What can hang from each mark:
noru: dumokur guzaz supa tipeg
dumokur: guzaz noru tipeg
tipeg: dumokur supa
guzaz: dumokur noru
supa: dumasu guzaz noru tipeg

Known rows, with every way that one mark hangs from another:
(noru (supa dumasu (guzaz dumokur)) tipeg): [ 1.38  2.20 -1.31 -1.02 -0.52  1.41  3.79  1.48 -0.50 -4.97 -4.29 -0.14
 -4.87  2.66 -2.65  3.50  0.40 -3.17 -2.51 -0.95 -0.32  3.96  1.55  0.74
  0.00 -1.47  4.91  2.44 -4.44  1.03]
(supa (noru guzaz) tipeg): [ 0.55  5.48 -3.06  3.61  1.56  0.50  4.66 -1.25  0.12 -1.71 -4.28 -2.43
 -2.50  3.04 -1.80  2.49  0.38 -1.42 -1.49  1.00  0.20  2.09  1.77 -2.57
 -2.96  0.79  3.70  4.33  0.26 -0.93]
(supa dumasu (guzaz dumokur) tipeg): [ 1.92  6.82 -2.47  1.74  0.94 -3.13  4.77 -0.28 -0.39 -5.28 -1.86 -0.91
 -6.64  4.45 -3.43  0.70 -1.35 -1.35 -0.62 -2.94  0.40  0.64  1.74 -1.17
 -2.01 -0.24  3.11  7.21 -1.23  1.20]
(dumokur (noru guzaz) tipeg): [ 1.60 -1.78  0.79 -0.48 -1.30  3.37  2.74  0.72  3.07  1.08 -4.51 -2.21
  1.37  4.19  0.18  3.04  2.48 -3.57 -4.16  3.52  2.19  3.88  4.57 -1.64
 -2.91 -1.26  3.54  2.37 -0.77 -1.39]
(tipeg (dumokur noru) (supa dumasu)): [ 4.13 -0.42  0.53  0.81 -3.83  3.81 -0.68  2.00  1.64 -3.25 -3.60 -1.63
 -3.02  0.07  0.01  0.31  0.88 -0.63  2.90  0.95 -0.69 -0.05  3.65 -0.91
 -0.38 -0.30 -0.40 -1.82 -0.64  1.94]
(tipeg (dumokur noru) (supa guzaz)): [ 3.32  1.58  1.51  1.02 -2.66  3.87 -1.63  1.28  1.57 -2.38 -4.33 -2.84
 -0.35 -0.15  0.17  0.33  0.77 -0.97  2.57  0.94 -0.83  0.69  3.78 -0.15
  0.38  0.05 -0.22 -2.45 -0.96  2.28]
(dumokur (guzaz (noru tipeg))): [ 1.29  1.11  0.99  0.24 -1.19  0.64  2.87  0.91  0.70 -0.23 -4.02 -0.10
  1.40  2.43 -0.10 -1.21  0.55 -3.59 -3.16  0.28  0.36  2.05  1.57  0.29
 -0.66  0.32  3.86  0.54 -0.50 -1.27]
(tipeg (dumokur guzaz) supa): [ 3.24 -0.14  1.55  1.54 -3.13  2.45 -2.50  1.59  1.04 -2.96 -4.61 -2.06
 -0.57 -1.70  1.65 -0.12  0.23 -1.47  4.04  1.93 -0.70  0.67  3.48 -0.94
  1.22  0.25  0.54 -5.30 -0.05  0.93]
(guzaz (dumokur noru tipeg)): [ 1.06 -0.75  1.05 -1.54 -1.22  0.55  2.75 -0.48  2.26 -2.01 -1.81 -1.46
  0.28  4.36 -0.63  0.41  1.33 -0.05 -2.53 -0.97  1.88  2.80  2.62 -1.63
 -1.71 -1.07  2.43  0.40 -0.14 -0.35]
(tipeg dumokur (supa dumasu)): [ 3.13  0.24  0.28  1.28 -3.21  2.53 -1.50  2.24  0.55 -4.00 -3.20 -0.78
 -4.12 -1.68  0.19  0.12 -0.20 -0.15  4.35  0.22 -1.23 -0.62  2.28 -1.16
  0.71 -0.11 -0.78 -3.16 -0.51  1.42]
(tipeg dumokur (supa noru)): [ 2.28  1.59  0.12  2.13 -1.99  3.30 -1.14  0.65  0.65 -3.42 -4.30 -1.66
 -1.69 -1.20  0.33 -0.25  0.12  0.85  3.83  0.72 -1.38  0.14  2.46 -1.42
  0.27  0.51 -0.71 -3.90  0.05  1.15]
(noru guzaz (tipeg dumokur supa)): [ 2.95 -0.27  0.84  2.28 -3.24  5.99  1.28  2.69  0.97 -0.83 -7.29 -2.92
 -2.80 -1.50  0.84  4.16  1.29 -3.24  0.76  0.71 -1.25  3.64  1.14 -1.70
  0.29  0.70  4.60 -3.67 -2.70 -0.42]
(tipeg (dumokur (guzaz noru)) supa): [ 3.02  1.06  1.71  1.58 -3.31  3.01 -1.34  2.14  1.01 -3.10 -5.24 -1.68
 -0.04 -1.09  1.05 -1.64  0.32 -1.55  2.78  0.86 -1.11  1.06  3.25 -1.10
  1.06  0.13  0.68 -5.07 -0.09  0.09]
(guzaz (noru supa tipeg)): [-0.06  1.80 -0.09 -0.17 -0.66  3.46  3.88  2.13 -0.01 -1.82 -3.56  0.68
  0.04  1.53 -1.92 -0.44  1.13 -1.32 -3.83 -1.28 -0.99  3.22  0.26  0.61
  0.07 -1.19  3.47 -0.11 -2.18 -1.63]
(supa dumasu (noru (dumokur guzaz)) tipeg): [ 2.96  4.91 -3.96  2.36  0.22 -0.53  5.61 -1.01 -0.64 -4.05 -3.31 -1.58
 -5.42  5.62 -3.06  1.27  0.40 -2.49 -1.34 -0.10 -0.03  1.79  3.64 -1.83
 -4.24  1.06  4.91  7.40 -0.17 -0.16]
(dumokur noru (tipeg (supa dumasu guzaz))): [ 3.33 -0.65  0.53 -1.07 -2.20  2.48  2.29  1.20  3.12 -1.70 -4.33 -1.07
 -0.11  3.97 -0.83  1.27  1.31 -3.00 -2.14  3.83  1.69  2.09  6.38 -0.27
 -2.37 -1.76  2.79  3.68 -0.85  0.21]
(guzaz dumokur (noru (supa dumasu))): [-1.06  3.81 -0.70 -0.62 -1.38 -0.09  4.43  1.48 -0.20 -4.93 -2.40  0.22
 -2.15  3.42 -2.30 -2.62  0.55  0.29 -3.20 -4.45 -0.65  3.18 -0.07 -1.37
 -0.21 -1.89  1.82  0.12 -1.55 -0.89]
(tipeg (dumokur noru)): [ 2.03 -0.55  1.32  0.11 -1.25  3.67 -0.76  0.09  1.11 -0.42 -1.51 -1.76
 -0.40  1.14 -0.09  0.74  1.35 -0.08  0.29 -0.21 -0.04  0.38  1.46 -0.66
 -0.55  0.49 -0.62 -1.95 -0.26  1.36]
(noru (tipeg dumokur)): [ 2.31 -1.01  0.90  0.52 -0.84  4.23  1.14  0.82  0.28 -0.74 -2.95 -0.60
 -2.19 -0.08 -0.63  2.48  0.67 -1.00 -0.02 -1.00 -0.59  1.29 -0.04  0.17
 -0.07  0.89  2.78 -2.01 -1.44  0.23]
(noru (dumokur (tipeg (supa dumasu))) guzaz): [ 1.84 -0.82 -0.51  0.87 -3.18  3.79  1.62  2.30  0.44 -0.82 -5.49 -3.57
 -1.87  1.20  0.45  2.95  1.93 -3.70 -0.93  0.81 -0.28  5.37  3.70 -2.78
 -1.69 -0.25  5.30 -0.47 -2.22 -2.01]

Rows:
[ 3.00 -1.92  0.69 -0.42 -2.51  2.48  0.34  1.04  0.70 -1.31 -3.92 -2.51
  0.97  1.70  0.61  0.82  1.56 -3.10 -0.16  1.74  0.40  4.16  5.03 -1.08
 -1.09 -0.20  4.86 -1.35 -0.97 -1.51]  (noru (dumokur guzaz (tipeg supa)))
[ 0.03  2.80 -1.92  1.63 -0.50  2.05  2.57 -0.73 -0.64 -0.09 -3.91 -3.16
 -0.94  2.59 -0.60  1.34  1.54 -1.69 -2.01 -0.52 -0.77  3.47  1.09 -2.01
 -2.40  1.26  2.72  1.47 -1.14 -0.68]  (supa (noru dumokur guzaz))
[ 0.97  4.24 -0.60  1.27 -1.05 -0.50  1.07 -0.22  0.46 -3.63 -4.03 -1.64
 -0.82  0.75 -0.68 -0.98 -0.66 -0.15  1.36 -0.29 -0.73  1.02  2.41 -0.62
 -0.01  0.07  0.88  0.39 -0.64  1.28]  (tipeg (supa (guzaz dumokur) noru))
[ 1.53  1.76  1.20  0.94 -1.97  4.12  2.78  2.36  0.65 -1.54 -4.35  0.07
 -0.44  0.30 -1.23 -1.61  0.56 -0.36 -1.32 -2.14 -1.48  1.53  0.20 -0.07
  0.01  0.16  2.59 -2.02 -1.12 -1.15]  (guzaz (noru (tipeg dumokur supa)))
[ 1.23  2.96 -2.85  1.47 -0.94  1.51  5.59  0.23  0.15 -1.77 -5.34 -0.48
 -5.61  3.68 -1.90  2.65  0.46 -3.37 -2.99  0.00 -0.32  1.94  0.93 -1.45
 -3.17  0.83  3.68  5.76 -2.15  0.12]  (supa dumasu (noru guzaz tipeg))
[ 2.36  1.90 -0.96 -0.12 -0.44  3.80  2.18  2.12 -0.42 -4.81 -5.06 -0.47
 -5.43  1.54 -2.31  4.04  0.69 -3.36 -1.07 -0.12 -0.86  3.29  1.86  0.78
  0.23 -1.14  3.77  0.90 -4.36  1.53]  (noru (supa dumasu guzaz) (tipeg dumokur))
[ 1.43  0.45  0.35 -0.88 -0.81  0.65  3.18  1.64  1.73 -2.91 -5.46  0.49
  0.48  4.45 -0.44 -0.45  1.02 -4.99 -4.24  3.25  1.77  4.01  5.26 -0.75
 -1.45 -2.01  4.29  1.71 -0.64 -2.67]  (dumokur (guzaz (noru (supa dumasu))) tipeg)
[ 1.14  0.20 -0.03 -1.57 -1.61  1.42  3.85  0.13  1.08 -3.09 -2.11 -1.24
 -1.75  3.86 -1.52  1.54  1.44 -0.72 -2.48 -1.93  0.51  3.22  1.55 -0.81
 -0.92 -1.00  3.29  0.58 -2.01  0.93]  (guzaz (dumokur (noru (supa dumasu) tipeg)))
[ 0.18  5.24 -0.94  0.42 -0.20 -1.45  3.34  1.21 -0.35 -2.45 -2.23  0.86
 -3.63  3.35 -2.58 -2.27 -1.02 -2.17 -2.76 -2.49 -0.44 -0.04  0.46  0.54
 -1.36 -0.43  0.51  6.27 -1.72  0.79]  (supa dumasu (guzaz noru))
[ 1.08 -0.37  0.10 -2.00 -1.43  0.98  3.30  0.20  1.88 -3.72 -2.47 -1.16
 -1.21  4.84 -1.30  1.22  1.55 -0.64 -2.99 -0.32  1.79  3.69  3.47 -1.57
 -1.53 -2.00  2.88  1.06 -1.18 -0.11]  (guzaz (dumokur (noru (supa dumasu)) tipeg))
[ 2.62  2.46 -0.93  2.75 -3.18  2.98  0.35  1.59  0.63 -4.17 -5.82 -2.02
 -4.74 -0.20  0.00  0.76  0.12 -1.22  3.14  0.63 -1.34  0.67  2.81 -2.34
 -0.53  0.51  0.14 -1.67 -0.83  1.16]  (tipeg dumokur (supa dumasu (noru guzaz)))
[ 0.52  6.09 -2.38  0.39  0.56 -2.58  4.92 -1.22  0.27 -5.12 -4.00 -0.58
 -5.39  6.39 -3.07 -0.46 -0.85 -1.77 -2.80 -1.99  0.77  1.36  2.36 -1.18
 -3.10 -0.26  1.77  7.47 -1.43  1.19]  (supa dumasu (guzaz (dumokur tipeg)) noru)
[ 1.79  0.85 -0.88 -0.93 -0.70  4.83  2.16  1.50 -1.34 -2.61 -4.21 -2.18
 -1.73  1.58 -2.07  3.86  1.99 -3.35 -2.44 -0.97 -1.49  6.11  2.27  1.11
 -0.05 -0.53  6.77 -0.05 -4.90 -0.05]  (noru dumokur (supa guzaz) tipeg)
[ 1.59  2.36 -2.71  0.54 -0.23  0.71  5.04 -0.38  0.01 -2.40 -3.25  0.88
 -5.14  3.65 -2.44  1.19 -0.10 -1.52 -2.24 -0.46 -0.16  0.23  0.97 -0.34
 -2.81  0.76  2.56  5.83 -1.27  0.76]  (supa dumasu (noru tipeg))
[ 1.98  5.46 -2.16  1.46  0.40  0.88  4.23 -0.38 -0.26 -3.69 -4.96 -0.37
 -6.30  4.40 -3.17  1.37 -0.58 -2.56 -2.02 -1.48 -0.56  0.60  1.48  0.19
 -2.84  1.16  2.20  6.69 -2.53  2.01]  (supa dumasu guzaz (noru (tipeg dumokur)))
[ 1.89 -0.14  0.44 -1.01 -2.52  1.30  3.46  0.18  1.61 -2.42 -2.28 -1.31
 -1.63  3.21 -1.16  0.64  0.94 -0.10 -1.40 -2.24  0.45  2.14  1.43 -0.94
 -1.08 -0.12  3.00  0.37 -1.16  1.10]  (guzaz (dumokur (noru (tipeg (supa dumasu)))))
[ 1.32  0.14 -0.35  1.22 -1.43  6.28  1.85  2.61  0.12 -2.33 -7.20 -2.63
 -3.18 -0.12 -0.18  6.08  2.22 -4.20 -1.56  1.22 -0.87  5.97  1.32 -1.27
  0.43 -0.94  5.31 -3.36 -4.27 -0.46]  (noru guzaz supa (tipeg dumokur))
[ 1.82 -0.18  0.66  1.86 -1.66  5.12  2.00  1.75  0.62  0.13 -5.97 -2.46
 -2.85 -0.03  0.27  4.45  1.44 -3.44 -1.07 -0.26 -0.67  3.63 -0.03 -1.53
 -0.54  0.98  4.37 -2.31 -2.72 -0.51]  (noru guzaz (tipeg dumokur))
[ 2.60 -2.21  0.93 -2.15 -1.20  2.17  1.98  0.45  3.14 -1.56 -5.22 -1.56
  2.99  5.53  0.23  2.71  2.77 -5.71 -4.64  6.28  2.93  4.99  7.67 -0.29
 -2.12 -2.31  4.80  1.75 -1.01 -0.99]  (dumokur guzaz (noru supa) tipeg)
[ 1.78 -0.26  0.58 -0.02 -0.71  1.12  0.43  1.28  1.75 -2.36 -3.85 -0.48
  0.08  0.78 -0.03  0.66 -0.03 -1.65  0.23  2.84  0.85  1.76  4.20 -0.42
 -0.33 -1.54  2.23  0.38 -0.47 -1.03]  (dumokur (tipeg (supa guzaz)))
[ 3.43 -1.60  1.28 -0.99 -1.97  2.40  2.67 -0.07  2.23  1.14 -3.88 -1.57
  2.15  4.10  0.23  2.00  2.03 -4.94 -3.83  2.94  1.60  2.74  3.91  0.73
 -2.05  0.58  4.81  1.95 -1.01  0.44]  (dumokur guzaz (noru tipeg))
[ 1.38  2.68 -1.82  1.59 -2.67  0.35  2.42  1.00  0.64 -3.69 -4.89 -1.22
 -3.60  0.91 -0.33  0.21 -0.05 -1.23  1.38  0.54 -0.69  1.13  2.55 -2.05
 -0.98 -0.06  1.44  1.11 -0.81  0.50]  (tipeg (supa dumasu (noru (guzaz dumokur))))
[ 1.19 -0.19  0.37 -0.55 -1.81 -0.31  2.11  0.62  1.44 -4.25 -2.47 -0.55
 -2.29  2.06 -0.45 -0.15 -0.03  0.29  0.13 -1.17  0.90  2.00  2.47 -2.09
 -0.44 -1.15  2.25 -0.74 -0.30 -0.43]  (guzaz (dumokur (tipeg (supa dumasu))))
[-0.41  3.69 -0.91  0.75  0.32  1.48  3.50  1.54 -0.36 -2.58 -2.48  0.31
  0.04  1.76 -2.09 -1.29  0.90 -0.50 -2.82 -0.98 -0.73  2.40  0.95 -0.25
 -0.20 -1.54  2.34  0.78 -0.70 -1.75]  (guzaz (noru (supa tipeg)))
[-0.58  2.21  1.11 -0.41 -0.99  0.27  4.48  0.87  1.22 -2.99 -2.81 -0.06
  0.06  3.91 -1.62 -3.14  0.43  0.77 -3.66 -3.88  0.56  2.85  0.63 -2.01
 -1.11 -1.20  2.50 -0.25 -0.07 -2.26]  (guzaz (dumokur tipeg) noru)
